What can hang from each mark
Z_376: Z_117 Z_995
Z_117: Z_348 Z_376
Z_66: Z_330
Z_311: Z_830
Z_97: Z_395 Z_736
Z_995: Z_22 Z_376 Z_395 Z_830
Z_624: Z_330
Z_330: Z_66 Z_624
Z_395: Z_995
Z_830: Z_311 Z_330
Z_22: Z_995

Each row was made from one small tree. The marks that hang from a mark follow it in brackets, in the order of their numbers. Every link used is in the known rows. Write each row's tree.
In the rows, zero is written as 128.
Known rows
Z_830(Z_311 Z_330(Z_624)): [ 99 127 102 159 108 142 149 167 105 154 114 137 153 157 160 159 151 129
 113 135  94 184 156 108 120 147 115 121 127 122]
Z_376(Z_117): [144 137 131 147 130 120 133 134 141 134 131 114 112 124 138 147 144 156
 146 135 133 120 125 122 114 132 132 128 133 128]
Z_376(Z_117 Z_995(Z_830(Z_311 Z_330))): [127 128 119 136 125 115 155 148 132 162 127 115 158 135 179 150 188 174
 117 156 151 167 143  98 114 195 123 146 122 112]
Z_22(Z_995): [144 125 135 125 113 126 109 121 133 111 120 126 148 128 134 114 110 126
 123 140 160 137 123 126 131 158 117 147 128 137]
Z_97(Z_395(Z_995(Z_376)) Z_736): [140 146 106  94 113 143  84 123 133 107 101 141  78 139 133 174 138 124
  53 109 194  98 112  98 137 119 152 173 143 126]
Z_117(Z_348 Z_376(Z_995)): [150 140 149  19 149 140 108  84 136 173 141 132 143 108 141 110 168  82
 123 139 122 129 122 101 151 144  86 149 147 128]
Z_66(Z_330(Z_624)): [131 140 136 124 123 140 131 120 122 146 123 131 119 138 127 125 142 118
 126 150 127 161 142 111 130 100 145 119 145 131]
Z_624(Z_330): [127 134 118 154 129 135 142 169 121 137 124 120 123 140 127 138 125 137
 114 129 125 133 144 130 127 146 128 136 127 132]
Z_97(Z_395(Z_995(Z_22 Z_376(Z_117))) Z_736): [159 141 111 107 109 124  86 112 135 112 110 137  71 132 157 210 143 165
 102 117 155 107 105 100 129 109 155 190 151 117]
Z_395(Z_995(Z_22 Z_376(Z_117) Z_830(Z_311))): [155 126  94 118 132 104 103  86 122 134 136 114 114 134 194 189 177 202
 127 156 118 166 122 108 128 199 150 190 129 111]
Z_22(Z_995(Z_395 Z_830(Z_330(Z_624)))): [126 142 109 132  74 131 110 163 139 118 120 119 146 151 154 119 175 146
 114 153 172 165 150 114 133 198 127 152 118 110]
Z_830(Z_311 Z_330(Z_66 Z_624)): [ 89 130 107 164  90 135 145 187 105 163 126 134 157 151 139 161 147 130
  88 124 114 182 160 110 129 158 127 109 125 137]
Z_330(Z_66 Z_624): [107 134 118 137  90 129 134 172 130 144 139 131 133 131 111 140 139 122
 104 129 139 143 142 120 140 124 134 105 135 139]
Z_117(Z_348): [128 145 141  72 138 130 122 129 133 146 134 131 123 125 130 126 135  94
 128 126 116 132 125 127 136 123 106 138 146 126]
Z_22(Z_995(Z_376 Z_830(Z_311 Z_330(Z_624)))): [101 131  82 141  87 129 119 148 134 121 109 141 150 161 175 138 176 171
  88 177 171 207 158  97 138 198 140 156 105 120]
Z_995(Z_376 Z_395 Z_830): [118 148  96 124 109 121  95 120 152 120 136 117  89 127 144 132 199 171
 115 162 186 143 134 124 141 165 162 152 107 103]
Z_376(Z_117(Z_348) Z_995(Z_395 Z_830(Z_311 Z_330))): [135 159 127  83 122 122 123 152 136 188 135 100 134 127 188 157 220 140
 128 157 151 170 139 101 119 204 101 166 139  96]
Z_97(Z_395): [106 135 135 123 121 128 115 131 133 118 108 139 110 141 116 147 133 141
 114 119 149 120 134 119 123 113 131 130 137 118]
Z_66(Z_330): [144 137 149 122 141 132 122  95 122 136 125 126 121 130 122 115 130 125
 127 140 140 147 132 119 124 109 149 128 137 135]
Z_376(Z_117(Z_348) Z_995(Z_830(Z_311 Z_330(Z_66)))): [113 149 131  89 117 110 146 167 136 189 147 114 161 125 157 150 190 139
 103 145 160 172 144  97 128 201 111 147 140 126]
Z_22(Z_995(Z_395 Z_830)): [139 138 132 105 105 120  89 118 143 112 127 106 126 127 152 111 160 157
 118 153 195 140 127 127 132 194 129 161 116 114]
Z_97(Z_395(Z_995(Z_830)) Z_736): [125 138 141  67 131 134 100 120 133 104 107 128 101 146 143 156 135 148
  49  97 197  92 119 102 129 139 141 166 145 121]
Z_395(Z_995(Z_830(Z_330(Z_624)))): [142 129  90 114 103 135 141 159 117 128 131 125 153 163 152 135 166 131
  98 117 121 137 146 105 133 199 126 152 135 121]
Z_376(Z_117 Z_995(Z_830)): [142 133 128 108 127 109 142 131 157 141 139 111 132 116 154 131 180 166
 133 161 172 129 126 110 124 165 129 146 132 114]
Z_311(Z_830(Z_330(Z_66 Z_624))): [ 87 141 125 146  88 127 146 227 109 136 130 136 148 143 125 133 117 137
 110 137 134 164 151 101 132 151 131 116 136 127]
Z_97(Z_395(Z_995(Z_22 Z_376 Z_830)) Z_736): [125 133 109  77 112 124  85  96 136  94 113 146  87 143 156 177 142 174
  68 123 174 123 114 104 145 127 162 191 137 107]

Write each row's tree
[119 133  79 165  88 113 143 152 148 123 137 142 115 151 167 166 189 205
 146 166 106 176 149 105 134 150 164 154 116 101]	Z_995(Z_22 Z_376(Z_117) Z_830(Z_330(Z_624)))
[153 115 121  87 129 114 113  92 112 117 142 123 146 136 158 140 138 154
 130 121 103 134 119 124 137 184 131 178 136 114]	Z_395(Z_995(Z_22 Z_830))
[131 143 119  78 100 115 154 161 141 167 147 137 151 135 175 151 188 138
 156 164  92 173 140 101 139 155 104 164 152  96]	Z_376(Z_117(Z_348) Z_995(Z_22 Z_830(Z_330(Z_624))))
[148 161 113 102 131 122 112 132 156 146 138 127  85 119 135 152 166 136
 141 153 139 133 122 113 133 128 134 151 141 125]	Z_995(Z_376(Z_117(Z_348)))
[157 154 107 134  96 110  79 120 168 111 130 101  90 122 159 136 201 195
 131 181 215 142 125 114 130 199 156 171 112 113]	Z_22(Z_995(Z_376(Z_117) Z_395 Z_830))
[113 116  98 125  90 121 131 155  89 152 142 129 176 159 167 173 160 156
  89 118  93 188 150 105 140 212 130 158 133 122]	Z_395(Z_995(Z_22 Z_830(Z_311 Z_330(Z_66 Z_624))))
[114 122 126  88 114 115 109 102 116 159 134 117 142 115 192 156 187 160
 138 172 138 185 127 123 134 177 117 168 124  85]	Z_376(Z_995(Z_22 Z_395 Z_830(Z_311)))
[ 91 132  87 152  80 112 100 137 116 143 140 125 129 136 160 168 191 194
 102 152 141 199 150 116 143 198 165 157  99 103]	Z_995(Z_22 Z_376 Z_395 Z_830(Z_311 Z_330(Z_66)))
[151 124 121 102  96 125 108 118 118 150 138 124 133 105 159 145 163 117
 161 156 120 149 116 131 140 144 115 163 134  95]	Z_376(Z_995(Z_22 Z_395))
[120 145  82 145  95 125 109 143 143 119 132 123 105 142 145 129 201 168
 110 150 174 148 146 117 135 185 166 155 100 103]	Z_995(Z_376 Z_395 Z_830(Z_330))
[149 127 148  13 140 132 104  67 125 172 146 142 150 105 156 126 158  98
 146 144  82 146 117 109 158 136  86 166 150 115]	Z_117(Z_348 Z_376(Z_995(Z_22)))
[133 129  89 106 135 122 101  97 121 131 127 119 123 143 169 153 174 162
  85 146 161 157 130 107 136 205 144 173 123 121]	Z_395(Z_995(Z_376 Z_830(Z_311)))
[152 138  93 121 137 114 106 106 132 139 132 105 109 138 178 173 190 188
 106 153 164 149 127 100 121 208 149 175 128 123]	Z_395(Z_995(Z_376(Z_117) Z_830(Z_311)))
[116 130 122 142 105 108 152 168 131 170 140 111 164 129 156 154 183 175
  98 147 172 167 148  98 121 209 133 134 120 127]	Z_376(Z_117 Z_995(Z_830(Z_311 Z_330(Z_66))))
[123 138 147   4 145 127  82  56 119 187 144 117 141 110 201 143 211 136
 130 165 111 182 127 106 151 184  87 180 136  91]	Z_117(Z_348 Z_376(Z_995(Z_22 Z_395 Z_830(Z_311))))
[142 153 112  97 123 125  91 123 158 105 110 121  62 141 152 182 171 185
  62 123 220  95 115  90 125 144 166 179 142 119]	Z_97(Z_395(Z_995(Z_376(Z_117) Z_830)) Z_736)
[133 116  76 121 115 118 111 104 104 126 129 136 153 155 185 167 169 175
 108 139 106 182 138 107 137 214 148 192 116 109]	Z_395(Z_995(Z_22 Z_376 Z_830(Z_311 Z_330)))
[103 132 100 121 113 114  88  94 126 134 131 121 103 129 184 167 190 192
 129 175 137 190 134 125 139 166 154 171 107  89]	Z_995(Z_22 Z_376 Z_395 Z_830(Z_311))
[139 133 108  89 106 134  80 106 123 103 106 151  87 135 147 190 124 140
  82 114 152 116 108 106 143 107 152 189 144 116]	Z_97(Z_395(Z_995(Z_22 Z_376)) Z_736)
[129 132 107 117 110 115 100 107 158  95 124 131 124 132 142 107 152 170
 101 172 206 152 129 116 144 180 151 165 107 127]	Z_22(Z_995(Z_376 Z_830))
[131 150 115  83 131 103 113 102 159 135 148 130  94 123 162 154 176 181
 152 165 119 158 124 116 142 139 145 173 135 105]	Z_995(Z_22 Z_376(Z_117(Z_348)) Z_830)
[154 144  99 153  97 114  92 116 141 132 139 116  78 114 157 178 185 177
 171 163 127 148 118 126 130 139 157 164 124 101]	Z_995(Z_22 Z_376(Z_117) Z_395)
[153 146  99 130  86 129  72 120 143 114 122 120 106 120 142 130 166 134
 123 166 192 147 122 125 141 175 140 167 115 120]	Z_22(Z_995(Z_376 Z_395))
